Known rows, with every way that one mark hangs from another
L{P{B{G}} X}: 27.1 -2.6 -9.2 -1.5 -6.0 45.5 22.2 19.7 -1.0 28.5 -17.4 0.9 21.9 7.3
 25.4 -4.9 3.6 -11.8 -2.1 17.9 -14.7 -28.6 3.2 2.1 -0.9
C{L{P{B{G{A}}} X}}: -4.0 -1.7 -5.7 -1.2 -10.0 37.7 14.2 10.8 -6.2 20.3 -9.5 5.9 19.8 -1.2
 16.2 -0.5 16.0 -4.0 3.4 15.2 -22.4 -14.6 9.4 7.4 -6.1
W{M{R}}: 1.4 -2.2 -17.9 2.6 3.8 12.0 12.2 18.6 2.0 5.5 6.3 1.0 -11.4 1.8 6.1 -5.7
 7.8 5.7 -2.5 9.7 1.7 -23.8 -1.7 6.5 -4.3
B{C G{A{J}} P}: -0.5 21.5 14.6 4.6 -0.6 71.2 20.6 8.3 -10.3 36.5 -3.2 2.5 16.3 31.3
 -15.1 -23.7 -16.2 38.5 -5.0 24.8 13.2 -20.8 11.5 -12.6 -1.7
V{J W{M{R{B}}}}: 6.1 30.2 -18.7 -2.5 0.3 25.9 -16.0 15.2 -1.3 0.5 19.8 -2.6 -12.2 -9.4
 22.0 5.7 11.5 11.4 -5.5 1.7 14.7 -18.3 3.2 -14.4 -18.1
M{R{B{P}}}: 0.8 0.4 -12.4 1.3 -2.9 31.0 11.8 20.5 -2.4 18.3 4.2 -3.9 -3.1 2.6 -10.1
 1.2 10.5 7.9 -7.3 14.0 5.6 -25.7 -3.2 -14.9 7.1
W{M{R{B{C}}} V{J}}: -3.8 7.3 -2.3 0.2 2.7 36.4 -18.3 20.8 4.4 19.8 4.8 -1.9 -19.3 -3.7 21.7
 -17.8 6.9 17.6 -12.1 6.0 16.0 -15.9 11.8 16.8 3.4
B{G}: -1.8 7.0 2.5 4.7 -2.5 34.9 8.7 -1.9 -8.4 1.9 -2.6 5.2 4.6 17.4 -10.7
 -10.0 -2.2 8.4 2.4 11.6 3.4 -17.4 12.1 -16.3 7.1
A{G{B{C P}} J}: 8.1 12.8 -2.4 9.3 -7.4 47.6 4.1 0.3 -5.9 29.2 28.5 -6.8 12.3 22.0 -32.1
 -0.5 16.3 33.1 -16.2 18.4 4.6 -33.0 7.5 -19.0 13.2
V{J}: 1.8 24.2 -1.1 5.0 -1.3 7.5 -19.5 -2.6 2.8 -7.0 10.3 4.1 4.4 1.4 9.2 3.7
 6.8 12.8 -1.1 1.0 0.7 -16.7 7.4 -3.3 -11.9
W{M V{J}}: -3.6 13.4 5.3 4.3 -1.0 12.3 -14.7 13.5 7.8 16.5 2.9 9.9 -10.6 1.0 29.0
 -16.7 2.6 15.5 -6.1 -0.1 10.4 -12.2 16.0 25.5 0.9
V{J W}: 6.0 37.0 -10.1 2.0 -1.8 12.4 -26.9 -4.2 -0.5 -10.6 18.7 0.7 1.3 -3.1
 18.4 9.4 6.7 11.7 0.4 -1.5 7.6 -15.1 14.5 -10.8 -21.1
R{B{G}}: -4.8 10.2 6.6 4.1 -7.4 39.4 -1.6 0.5 -8.1 9.6 -7.0 1.8 2.1 12.0 -16.6
 -5.6 2.1 6.6 -5.7 12.7 11.4 -15.9 3.5 -23.0 15.7
C{L}: -26.2 3.9 -0.3 3.5 -8.5 5.8 -12.6 -7.5 -6.2 -5.0 7.3 6.4 1.0 -3.4 -1.4
 5.7 20.3 1.7 5.2 6.1 -13.4 -7.6 10.2 10.5 0.8
W{M{R} V}: -2.5 -7.5 -10.2 3.2 2.3 14.0 4.7 20.2 6.3 16.2 4.5 3.5 -18.3 -0.2 17.4
 -16.2 7.6 7.4 -5.5 5.4 7.0 -20.3 14.2 23.2 7.5
W{M{R{B}} V{J}}: -2.2 6.7 -5.8 0.2 -0.3 24.6 -10.7 23.4 5.7 19.8 7.5 1.7 -19.0 -6.5 22.8
 -11.4 10.8 14.9 -12.7 2.7 13.9 -17.5 9.8 11.0 5.4
L{P{B} X}: 27.3 -2.8 -11.9 0.4 -5.9 24.6 13.5 18.6 4.9 25.8 -14.8 -0.3 21.8 -0.3
 30.0 2.1 7.5 -15.0 -3.0 14.7 -16.9 -29.3 -0.1 13.8 -7.0
W{M V}: -6.7 0.1 3.5 6.4 -2.0 9.3 -4.5 12.7 7.5 17.9 -4.3 9.4 -11.0 4.2 20.3
 -19.6 0.6 8.7 -4.6 4.5 9.1 -14.2 16.0 31.9 8.8
P{B{C{L{X}} G{A{J}}}}: -0.2 15.2 -2.1 0.6 0.1 71.7 2.3 -3.9 -23.7 21.6 4.2 -1.7 19.8 22.4 -5.2
 -4.7 16.4 10.0 3.7 19.9 0.4 -13.3 4.5 -4.8 -4.7
A{G J}: 13.5 9.4 -0.8 9.0 -9.8 -11.2 -5.8 -8.3 -7.5 11.2 33.4 -4.0 3.9 3.5 -24.8
 2.6 17.5 20.3 -15.9 9.3 -2.0 -34.3 5.9 -23.4 8.3
B{G{A{J}} P}: 2.5 21.1 8.3 5.0 -6.4 47.5 34.4 13.9 -7.8 36.2 2.7 10.0 15.8 27.5 -12.9
 -12.1 -9.0 33.2 -5.5 18.8 7.8 -24.0 7.3 -24.2 1.4
M{R{B{G P}}}: -0.2 -0.5 -8.7 -0.7 -3.1 50.7 21.7 21.9 -8.8 21.7 0.8 -3.0 -2.3 9.1
 -15.5 -5.4 7.0 11.0 -6.7 17.1 8.8 -24.5 0.2 -27.1 12.6
M{R{B{C}}}: -0.5 0.6 -12.4 2.5 2.8 33.2 -9.8 5.6 -3.3 2.2 4.3 -11.9 -7.1 0.9 -11.1
 -0.2 10.7 6.6 -6.1 13.8 6.5 -23.6 1.4 -8.2 2.0
L{P}: 5.1 0.4 -4.9 5.4 -6.4 3.3 12.9 13.7 16.3 18.6 -4.3 7.6 9.0 -3.4 14.9
 -0.5 0.0 -5.2 -9.7 11.5 -18.0 -25.6 7.7 9.0 -1.6

Rows
-3.4 20.2 -10.0 7.1 -5.6 57.5 -1.8 -7.3 6.9 14.4 9.0 -4.1 17.7 13.5 2.6
 14.0 12.6 28.5 -8.3 15.9 -11.7 -24.5 12.6 7.3 -11.8 | G{A{J} B{C{L{P X}}}}
0.3 5.2 -9.1 1.2 2.9 17.2 -5.9 21.6 7.4 13.8 11.0 4.4 -17.2 -4.0 27.6
 -13.0 9.3 16.0 -8.4 0.8 8.4 -18.6 14.2 16.9 -0.7 | W{M{R} V{J}}
-1.1 28.8 -6.0 11.0 -0.6 69.6 14.3 2.3 4.7 30.3 9.7 0.3 20.2 32.6 -15.0
 5.7 3.0 40.6 -8.0 19.0 8.5 -25.4 7.6 -1.6 -7.4 | G{A{J} B{C P}}
-5.3 7.7 15.5 2.4 0.6 75.9 13.8 11.6 -12.5 28.4 -14.4 2.6 11.4 29.0
 -12.7 -30.2 -15.9 22.4 2.5 24.1 12.0 -14.7 13.7 -4.2 7.3 | B{C G P}
4.1 21.8 2.0 6.7 -3.9 29.3 14.4 -5.2 -6.8 10.6 9.4 5.0 9.9 19.6 -13.2
 -3.8 -2.2 24.4 -5.0 12.2 4.7 -23.9 10.5 -25.9 -1.9 | B{G{A{J}}}
-13.7 7.2 -2.9 0.2 2.3 75.5 1.7 -0.2 -22.9 19.7 1.1 2.9 14.3 21.6 -10.9
 -9.1 19.0 -3.7 7.6 19.4 -0.6 -5.6 4.7 -0.2 5.9 | P{B{C{L} G}}
8.4 5.2 -6.0 5.8 -11.7 37.0 -7.0 -5.9 -2.8 18.8 26.3 -10.6 11.4 5.6
 -14.3 5.8 23.3 23.2 -17.4 16.5 -12.7 -33.5 12.3 -10.4 8.6 | A{G{B{C{L{P X}}}} J}
10.3 12.8 -6.8 9.6 -11.1 32.8 12.8 3.4 -3.4 29.2 31.3 -2.1 11.9 19.3
 -30.4 7.5 21.3 29.9 -16.7 14.2 1.6 -34.9 5.2 -25.5 14.9 | A{G{B{P}} J}
-25.7 10.1 10.0 4.5 0.2 59.4 -4.5 -11.3 -13.7 0.9 -5.9 2.4 9.4 18.1
 -18.7 -20.3 -1.2 22.0 7.4 17.8 0.8 -4.2 22.9 -2.4 -5.8 | B{C{L} G{A}}
-8.9 18.1 -3.2 2.1 1.4 72.1 6.4 -2.4 -21.8 27.1 9.8 3.2 18.1 23.0 -13.0
 -3.7 18.7 9.6 1.8 20.0 -0.6 -10.6 3.9 -6.9 -1.1 | P{B{C{L} G{A{J}}}}
-2.2 -9.3 -6.8 7.9 -7.8 44.1 -7.6 -2.7 -0.4 5.3 2.6 -7.6 13.9 6.6 -19.8
 -7.6 17.0 14.1 -3.4 16.0 -10.7 -22.2 20.6 1.1 4.2 | A{G{B{C{L{P X}}}}}
4.8 30.4 -15.9 -3.3 -0.6 34.0 -5.7 24.2 -1.6 13.8 16.7 0.1 -9.0 -4.7
 22.1 1.2 7.9 16.7 -6.0 5.3 16.6 -18.0 1.9 -12.8 -16.0 | V{J W{M{R{B{P}}}}}
5.6 29.7 -15.8 -3.9 0.3 41.1 -8.3 16.3 -6.4 4.1 18.7 -1.4 -11.3 -2.5
 17.4 0.3 8.3 14.3 -5.5 4.3 16.6 -17.6 6.0 -23.9 -13.9 | V{J W{M{R{B{G}}}}}
0.0 3.5 -4.4 2.2 -1.8 34.1 11.2 20.5 0.4 32.1 8.5 2.7 -16.4 5.0 7.7
 -14.4 6.1 22.2 -15.8 9.9 15.4 -23.8 9.5 -0.7 12.8 | W{M{R{B{G{A{J}}}}} V}
-11.1 -1.4 -9.2 -0.7 -1.3 53.7 10.1 12.7 -3.7 15.1 0.1 -5.0 -1.0 -0.6
 -12.2 -7.1 8.1 10.4 -8.3 19.5 -4.8 -19.8 8.8 -16.4 1.5 | M{R{B{C{L{P}} G{A}}}}
-17.1 -0.2 -6.1 -1.0 -9.0 39.4 17.5 13.8 -5.4 27.6 3.6 13.0 13.2 -0.2
 7.8 2.3 22.4 -11.3 -1.6 15.4 -24.5 -10.5 5.7 4.1 7.1 | C{L{P{B{G}}}}
1.5 17.4 -18.1 0.7 0.1 36.7 8.5 14.4 -4.6 6.2 7.3 -0.9 -8.4 4.6 1.1 -4.6
 3.0 12.1 -2.3 10.0 17.1 -19.1 7.6 -18.1 -11.1 | V{W{M{R{B{G{A}}}}}}
-19.7 5.8 -10.0 6.1 -3.0 63.5 -4.1 -1.7 6.8 8.4 1.6 1.1 10.5 12.5 -2.0
 6.3 16.4 7.7 -1.7 15.3 -13.0 -13.9 14.1 15.3 2.8 | G{B{C{L{P}}}}
-3.7 11.2 10.1 -0.3 -6.5 55.5 0.9 -4.5 -8.5 17.3 -3.6 -2.4 13.6 7.9 6.6
 -14.0 -3.2 23.0 -5.4 21.4 -11.3 -19.3 18.4 -2.5 -7.5 | B{C{L{P X}} G{A{J}}}
-1.6 -0.8 -4.6 -0.9 1.0 65.6 12.8 18.4 -10.5 22.4 -3.1 -7.1 -2.1 12.5
 -16.9 -12.1 1.3 14.2 -6.2 21.4 11.5 -22.8 2.3 -20.1 10.3 | M{R{B{C G P}}}
-2.5 -0.5 -8.2 12.6 -1.5 42.7 -9.5 -8.1 -1.9 -0.9 9.5 -6.7 10.7 19.7
 -37.3 -8.7 14.0 19.3 -2.7 13.4 4.6 -21.9 18.1 -8.9 5.7 | A{G{B{C}}}
-15.8 27.5 -9.2 10.0 -2.4 57.8 -6.3 -15.3 1.1 7.3 18.6 -1.6 13.2 20.2
 -14.8 15.4 17.8 31.9 -5.4 13.7 -3.3 -18.2 12.1 1.0 -8.9 | G{A{J} B{C{L}}}
7.5 28.8 -21.9 -1.9 2.8 20.0 -12.2 13.8 -0.2 -4.3 23.3 -0.6 -11.1 -6.3
 25.7 4.5 9.9 12.1 -1.8 0.2 10.2 -18.7 7.4 -9.1 -23.4 | V{J W{M{R}}}
-2.6 7.6 -2.3 -0.5 -1.6 33.7 -0.5 33.0 4.8 32.3 4.5 4.3 -15.2 -2.2 22.7
 -16.1 7.4 19.0 -12.5 6.0 15.6 -17.4 8.1 12.2 7.0 | W{M{R{B{P}}} V{J}}
-9.2 -3.2 10.8 -2.5 -5.3 60.6 -4.6 -0.5 -9.8 8.5 -14.6 -2.7 8.8 5.6 9.0
 -20.1 -3.2 7.1 1.9 20.2 -12.5 -13.1 20.5 7.6 2.0 | B{C{L{P X}} G}
4.5 29.7 -12.7 -4.9 -0.9 51.1 1.8 25.5 -6.9 16.5 14.3 0.9 -8.4 1.2 17.3
 -4.3 4.3 17.9 -5.5 8.0 19.0 -17.6 4.2 -23.0 -12.0 | V{J W{M{R{B{G P}}}}}
-3.7 7.2 0.8 -0.7 1.5 45.7 -7.6 30.4 4.4 32.9 1.1 0.8 -15.5 -0.6 21.4
 -22.1 3.2 22.3 -12.3 9.1 17.5 -15.9 10.2 17.8 5.9 | W{M{R{B{C P}}} V{J}}
